What can hang from each mark
gopi: dubeg
bomo: burid fidog lavu pupev
dubeg: gopi
burid: bomo gopi
matobiz: bomo
fidog: bomo gopi
bofa: burid

Known rows, with every way that one mark hangs from another
matobiz{bomo{burid{gopi} fidog pupev}}: [.13, .09, -.12, .14, .00, .17, -.30, .15, -.25, -.09, -.30, .28, -.28, .09, -.20, -.12, .11]
bomo{burid fidog}: [.12, .00, -.08, -.15, -.18, .08, -.16, .14, -.08, -.17, -.16, .27, -.40, .03, -.20, -.06, .14]
dubeg{gopi}: [.24, -.10, -.16, -.22, -.46, -.02, -.29, .17, -.12, -.29, -.20, -.26, -.34, .06, -.14, -.21, -.09]
matobiz{bomo{burid{gopi} lavu}}: [.21, .07, -.06, .14, -.02, .07, -.28, .20, -.28, -.18, -.49, .17, -.16, -.07, -.08, -.22, .09]
burid{gopi{dubeg}}: [.21, -.06, -.12, -.17, -.58, .06, -.29, .24, -.26, -.17, -.42, -.30, -.12, -.11, -.04, -.03, .05]
burid{bomo{fidog lavu pupev} gopi{dubeg}}: [.23, .09, -.01, -.12, -.34, .07, -.21, .16, -.34, .04, -.42, -.18, -.13, -.20, -.10, -.10, .04]
bomo{lavu}: [.17, -.11, -.03, .02, -.15, -.05, -.26, .11, -.21, -.19, -.38, .02, -.24, -.15, -.12, -.35, .09]
bofa{burid{bomo gopi}}: [.23, .08, -.25, -.14, -.72, .07, -.28, .26, -.34, -.08, -.30, -.37, .28, -.27, -.09, .02, -.19]
bomo{burid lavu}: [.19, -.03, .06, .02, .00, .03, -.19, .15, -.16, -.20, -.39, .25, -.26, -.16, -.09, -.23, .14]
fidog{bomo{burid lavu} gopi}: [.15, -.17, .23, -.16, -.30, -.05, -.02, .08, -.18, -.28, -.27, .07, -.53, -.06, .13, -.20, .10]
matobiz{bomo{burid{gopi{dubeg}}}}: [.19, .06, -.10, .07, -.27, .08, -.31, .22, -.29, -.19, -.47, .04, -.16, .01, -.08, -.11, .06]
matobiz{bomo{burid}}: [.14, .03, -.11, .12, -.20, .04, -.31, .16, -.27, -.20, -.39, .13, -.19, .05, -.13, -.19, .05]
bomo{burid{gopi}}: [.18, .01, -.07, -.11, -.32, .14, -.19, .26, -.17, -.17, -.28, .05, -.06, -.11, -.06, .00, .08]
bomo{burid fidog lavu pupev}: [.13, .01, .07, .09, .30, .15, -.20, .06, -.11, -.07, -.24, .53, -.52, -.06, -.26, -.20, .22]
burid{bomo}: [.14, -.01, -.10, -.11, -.62, -.07, -.24, .14, -.32, -.07, -.26, -.28, .07, -.12, -.10, -.19, -.05]
fidog{bomo{burid lavu pupev} gopi{dubeg}}: [.15, -.18, .32, -.10, -.27, .01, -.09, .03, -.22, -.23, -.40, .07, -.69, -.04, .09, -.17, .14]
matobiz{bomo{fidog{gopi{dubeg}} lavu pupev}}: [.14, -.06, -.03, .14, -.02, .00, -.34, .05, -.28, -.11, -.41, .16, -.57, .10, -.15, -.31, .12]
matobiz{bomo{fidog{gopi{dubeg}} pupev}}: [.10, -.07, -.10, .08, -.22, .02, -.36, .07, -.28, -.12, -.31, .07, -.51, .18, -.17, -.22, .08]

Rows
[.16, -.09, .18, -.04, .11, .08, -.19, .06, -.12, -.09, -.29, .41, -.74, -.01, -.13, -.15, .22]
bomo{burid fidog{gopi{dubeg}} lavu pupev}
[.17, .10, -.04, .20, .20, .15, -.28, .14, -.25, -.08, -.38, .37, -.35, .01, -.19, -.21, .14]
matobiz{bomo{burid{gopi} fidog lavu pupev}}
[.08, .00, -.17, .18, -.08, .07, -.36, .07, -.28, -.10, -.28, .17, -.35, .14, -.26, -.26, .08]
matobiz{bomo{fidog pupev}}
[.24, .10, -.19, -.06, -.43, .11, -.27, .21, -.33, -.02, -.29, -.16, .11, -.27, -.16, -.03, -.13]
bofa{burid{bomo{fidog lavu pupev} gopi}}
[.20, .05, .08, .01, .21, .20, -.19, .13, -.14, -.05, -.36, .40, -.50, -.11, -.19, -.08, .22]
bomo{burid{gopi{dubeg}} fidog lavu pupev}
[.16, -.01, .18, .04, -.05, .14, -.10, .09, -.24, -.20, -.41, .17, -.35, -.15, -.04, -.16, .13]
fidog{bomo{burid{gopi{dubeg}} lavu pupev}}
[.26, .08, -.20, -.10, -.58, .05, -.26, .25, -.34, -.08, -.36, -.30, .25, -.32, -.07, -.05, -.16]
bofa{burid{bomo{lavu} gopi}}
[.14, -.04, .10, .16, .19, .13, -.25, .10, -.19, -.09, -.34, .39, -.31, -.14, -.18, -.23, .17]
bomo{burid lavu pupev}
[.19, -.03, .02, -.20, -.47, -.13, -.17, .09, -.28, -.07, -.32, -.18, -.30, -.11, -.05, -.23, .02]
burid{bomo{fidog{gopi{dubeg}} lavu}}
[.13, -.18, -.08, -.26, -.53, -.07, -.22, .10, -.14, -.18, -.20, -.09, -.60, .10, -.09, -.12, .10]
bomo{fidog{gopi{dubeg}}}
[.13, -.04, -.08, -.24, -.63, -.10, -.18, .11, -.27, -.06, -.16, -.23, -.17, -.03, -.07, -.16, -.02]
burid{bomo{fidog{gopi}}}
[.18, -.24, .22, -.19, -.50, -.12, -.09, .05, -.23, -.30, -.42, -.18, -.64, -.05, .14, -.24, .09]
fidog{bomo{lavu} gopi{dubeg}}
[.14, -.17, .08, -.03, -.03, .00, -.26, .02, -.18, -.08, -.28, .17, -.72, .01, -.15, -.27, .18]
bomo{fidog{gopi{dubeg}} lavu pupev}
[.19, .10, -.06, -.06, -.24, .09, -.19, .17, -.32, .07, -.26, -.09, .00, -.20, -.12, -.15, .02]
burid{bomo{fidog lavu pupev} gopi}
[.07, .00, -.03, .01, .01, .17, -.23, .08, -.12, -.07, -.12, .41, -.44, .05, -.28, -.07, .16]
bomo{burid fidog pupev}
[.27, .06, -.01, -.16, -.55, -.01, -.21, .22, -.37, -.05, -.52, -.38, .06, -.27, .02, -.12, -.01]
burid{bomo{lavu} gopi{dubeg}}
[.15, .00, .02, .01, -.20, .22, -.28, .19, -.22, -.08, -.33, .13, -.20, -.08, -.14, .02, .12]
bomo{burid{gopi{dubeg}} pupev}
